Known rows, with every step that occurs
Y -> Z -> N -> M: [ 0.94  2.70 -0.38  0.44 -0.50 -2.62 -0.58  1.20  2.05 -1.17 -0.62 -2.60
  2.06 -0.22  0.26  1.91 -0.75 -4.13  0.49  0.72 -0.87  2.15]
S -> T -> Y: [-2.03 -0.74 -1.11 -0.11  0.51 -0.23  2.98 -2.57 -0.05 -0.46  2.85  1.98
  0.12 -1.34  1.31 -0.28  0.90  3.30  1.87  0.11  1.50  0.44]
V -> T -> Y -> N -> Z: [-0.01 -1.67  0.75 -2.29 -1.00  0.24 -3.70  0.21  1.56  1.03 -2.65  2.06
  0.67 -0.07  0.23  2.71 -0.25 -0.88 -0.90  0.32  2.08  1.09]
Y -> N: [ 0.88 -1.22  0.83 -1.46 -0.67  0.54 -1.41  1.70 -0.61 -0.48  0.53  1.22
  0.32 -1.44  1.47  0.20  1.21 -1.46  2.48 -0.87 -1.62 -1.89]
N -> M: [-0.40  1.80 -1.43  0.97  0.10 -1.78  1.86 -0.70  0.03 -0.48  2.47  0.39
  0.28 -0.57  1.47 -0.06 -1.22 -1.30  0.75  0.22 -0.97  1.26]
B -> S -> T -> V: [-3.02  0.14 -0.50  0.71 -0.27  0.28  4.36 -0.34 -3.07 -1.14  3.31  2.16
 -2.42 -4.33 -0.64 -3.19  5.81  5.20  2.41  2.09 -0.16 -1.77]
V -> T -> S: [-1.25 -2.60  1.53  1.04  0.85  2.26  2.97  3.27 -2.38  1.98  1.77  3.94
 -1.40 -0.89  2.77 -2.41  1.38  0.95  2.53 -1.39  1.30 -3.02]
B -> S -> T -> Y -> Z -> N: [-1.52  0.83  0.30 -0.61 -1.26 -0.57  2.04  1.42 -0.10  0.52  0.13 -1.56
  0.93 -1.40 -0.76  0.95  3.67  1.87  1.03  2.78  2.59  1.47]
T -> Y -> N -> Z: [ 0.11 -0.28  0.66 -3.13 -1.96 -0.84 -3.78 -1.47  2.58  0.52 -1.80  0.39
  0.73  0.70  0.52  3.12 -2.03 -0.59 -1.22  1.36  0.15  1.37]
N -> Z -> Y -> T -> V: [ 1.05  0.86 -0.39 -0.67  0.51 -0.87 -3.35 -3.00  1.94 -2.15 -2.65 -1.99
 -2.48  0.79 -4.13 -1.62 -2.29  2.13 -3.30 -0.07 -1.37  0.78]
Z -> N -> M: [ 1.16  2.88 -1.97  2.02 -0.42 -3.13  0.20  0.11  0.33  0.85  1.02  0.11
  1.80 -1.61  0.51  0.37 -0.93 -3.81 -0.18  0.48 -1.86  2.02]
Y -> N -> M -> T -> V: [-1.95  0.42 -2.04  0.34  2.15  0.00  1.56 -0.82  0.39 -3.41  1.12  0.58
 -1.66 -1.05 -1.78 -0.53  2.47  1.41 -1.01  2.02 -3.11 -1.49]
V -> T -> Y -> Z -> N -> M: [-0.21  0.39 -1.11 -0.34  0.25 -2.20 -0.60  0.08  2.79  0.34 -1.84 -0.11
  2.95  0.10 -0.13  2.90 -0.64 -2.57 -1.18  0.98  1.74  2.27]
B -> S: [ 0.04 -0.24  1.70  0.43 -2.19  0.79  2.05  2.62 -3.21  0.95  2.85  0.74
 -0.75 -1.56  1.09 -2.13  2.51  0.89  2.11  1.05  0.29 -0.86]
V -> T: [ 0.67 -1.80  1.25  0.81  0.02  1.64  0.52  2.13 -2.11  0.41  1.25  3.14
  0.18 -2.30  1.74 -1.74  1.86 -0.93  2.68 -1.93  1.31 -1.30]
M -> T -> Y -> Z -> N: [ 0.63 -0.49  1.13 -0.09  0.07  1.60 -0.10  0.60  1.94 -0.75 -0.38 -1.74
  1.44  1.16 -0.19  0.16  0.64 -0.69 -0.57  1.60  1.42  0.19]
Z -> N: [ 2.36  0.63  0.44  0.98 -1.48 -0.44 -0.93  1.01 -0.26  1.15  0.90  1.34
  1.74 -2.38  0.99 -1.21  0.63 -3.25  1.57 -0.57 -1.33 -0.31]
S -> T -> Y -> Z -> N: [-1.05  0.44 -0.31 -0.71  0.09 -0.98  0.49 -0.64  2.14 -0.94 -0.43 -1.14
  2.20 -1.19  0.17  1.60  1.19  0.55  1.81  0.70  1.63  1.21]
M -> T: [ 0.33 -0.33  1.01  2.06  1.03  2.92  2.01  1.22 -2.03 -1.20  3.08  0.43
 -0.90 -0.36  0.84 -3.08  2.03  0.48  1.90 -0.24  0.42 -1.01]
Z -> N -> Y: [ 2.09  1.52 -0.75  1.99 -2.19 -2.47 -0.97 -0.56 -0.63  1.67 -1.67 -0.62
  1.83 -1.15 -0.03  0.50  0.32 -2.13 -0.84  0.13 -2.06  0.46]
Y -> T: [ 1.23 -1.13  1.13  1.80  1.38  2.50  0.46  1.25 -1.37 -2.19  0.88 -0.44
 -1.65 -0.36 -0.58 -2.65 -0.99  0.15  1.29 -1.79 -1.66 -0.28]
M -> N -> Y: [-0.18  0.55 -0.22 -0.03 -1.92  0.09 -1.52 -3.30 -2.27  1.91 -0.11  0.40
  1.07  0.28  0.10  2.07 -1.00 -1.02 -0.54 -1.86  0.19 -0.12]
T -> Y: [ 0.26 -1.61  0.13 -1.31 -1.14 -0.14  0.76 -1.91  0.99  0.86  2.44  2.38
  0.64 -0.73  2.27  0.10 -1.44  1.20  0.50  0.35  0.17 -0.63]

Rows
[ 1.00  2.16  0.12 -2.67 -2.08 -0.56 -5.53 -3.29  0.57  2.32 -1.34 -1.06
  0.78  1.90 -1.55  2.21 -2.71 -2.35 -1.90 -2.17  2.86  1.77]
M -> N -> Z -> Y
[ 2.18 -0.46 -0.08  0.34  1.25  0.40 -0.95 -0.02 -0.12 -1.34 -0.58 -1.62
 -1.20  1.12 -1.87 -2.24 -1.61  1.07 -0.90 -2.05 -0.84 -0.11]
Z -> Y -> T
[ 2.01  2.29  0.26 -1.48 -1.75 -2.27 -3.55 -1.28  1.43  0.91 -1.21 -1.63
  0.07  1.39 -0.22  0.27 -1.97 -1.03 -1.16 -0.26  1.36  1.56]
N -> Z -> Y
[-1.82  1.02 -2.14 -0.45  2.88 -0.97  2.71  1.66  0.28  0.70 -0.15 -1.34
 -1.95  3.31 -0.63  0.15  0.81  1.89 -2.48  0.77 -0.32 -1.21]
Z -> Y -> N -> M -> T -> S
[ 0.16 -1.04  0.36  0.21  1.97  1.25  1.73  1.31 -0.34  0.53 -0.06 -0.49
 -2.86  2.39 -0.88 -2.99 -2.01  2.93 -1.00 -1.71 -0.64 -1.57]
Z -> Y -> T -> S
[-1.54 -1.42 -2.13 -1.40  0.71 -1.72  0.14 -0.23  0.98  0.38 -0.45  2.47
  1.15 -0.68  0.51  2.95 -0.31 -0.14 -1.09  0.46  0.48  0.69]
V -> T -> Y -> N -> M
[-2.73  1.10 -0.85  2.76  2.63  0.94  5.65  1.81 -1.58  0.14  3.24  0.47
 -2.60  1.95  1.34 -1.96  0.12  1.62 -0.11  1.15  0.13 -0.12]
N -> M -> T -> S
[ 0.06  0.39  1.55 -0.10 -1.24 -0.76 -0.34 -0.23 -0.09 -1.24 -1.94 -3.06
  0.68  1.31  1.11  1.65  0.22  0.17  1.24  0.04 -0.31 -0.36]
N -> Y -> Z
[-0.09 -0.30 -0.19  1.74  0.40  1.88 -1.38 -2.58 -2.40 -0.05 -1.71 -1.42
 -0.62  1.38 -2.59  0.44 -2.31  0.00 -1.72 -2.78 -1.04  0.70]
M -> N -> Y -> T
[ 0.20  0.17 -0.23  3.80  0.72  0.11  1.51  1.25 -1.12  1.49 -2.44 -1.11
 -1.36  1.01 -1.44 -1.48 -1.46  0.68 -2.22 -0.20 -2.60 -0.13]
Z -> N -> Y -> T -> S
[-0.33 -2.14  0.21 -1.32  0.61  2.14  0.61 -0.09  0.40 -0.64  0.69  0.65
 -0.07  0.53  0.42  0.23  1.43  1.46 -0.29  0.93  0.11 -1.41]
M -> T -> Y -> N
[ 1.91 -0.39 -0.42 -2.89 -0.96 -1.37 -2.34  0.54  0.62  0.07 -1.23 -0.15
  0.49 -0.02  0.25  0.81  0.91 -0.45  0.32 -1.35 -0.88 -2.09]
Z -> Y -> N
[-1.52  1.86  0.15  2.02  2.36  0.35  3.44  3.23  0.63 -0.21  0.19 -2.51
 -0.55  2.47 -0.07 -0.23  0.66 -1.23 -0.41  1.72  0.19  0.49]
Y -> Z -> N -> M -> T -> S
[-0.22  1.00 -1.53 -0.58  0.22 -1.92 -0.13  0.75  0.06 -1.07  0.45 -0.03
  0.50 -0.81  0.80  1.63 -0.10 -1.91  0.75  0.33 -2.20  0.35]
Y -> N -> M
[ 2.25  0.85  1.85 -0.61 -1.33 -0.06 -1.76  2.27  0.86 -0.88 -0.80 -1.42
  1.74 -0.92  0.64  0.47  0.71 -3.51  2.19 -0.52 -0.76 -0.13]
Y -> Z -> N
[-0.37  1.02  0.71 -1.18  0.79  1.70 -2.82 -1.16 -0.08  2.15 -1.99 -1.59
 -2.51  4.32 -2.99  0.13 -4.44  0.35 -3.26 -2.76  1.72  1.04]
M -> N -> Z -> Y -> T -> S
[-0.37 -0.78 -0.64  2.44  0.91  0.17  0.42 -3.17 -0.61 -2.83 -1.40 -0.47
 -2.17 -1.14 -2.72 -1.99 -0.57  3.43 -1.86  0.53 -3.69 -1.19]
N -> Y -> T -> V
[-0.19 -2.76  0.47 -0.20 -0.37  0.85  0.63 -0.46 -0.15  1.23  1.09  3.73
  0.82 -1.37  1.99 -0.46  0.12  0.99  0.76 -0.60  2.02 -0.97]
V -> T -> Y
[-0.67 -3.05  2.05 -1.87 -0.15  1.38 -0.18  0.47  1.50 -0.44 -0.42  1.03
  1.28  0.03  1.79  1.26  0.21  0.57  1.60 -0.46  2.87 -0.61]
V -> T -> Y -> Z
[-0.42 -0.38  0.56 -1.30 -0.07  1.28 -2.32 -0.35  1.54 -0.22 -1.15 -0.87
 -0.38  1.96 -0.62  1.39 -0.03  0.60 -2.11  1.87  1.45  1.37]
M -> T -> Y -> N -> Z
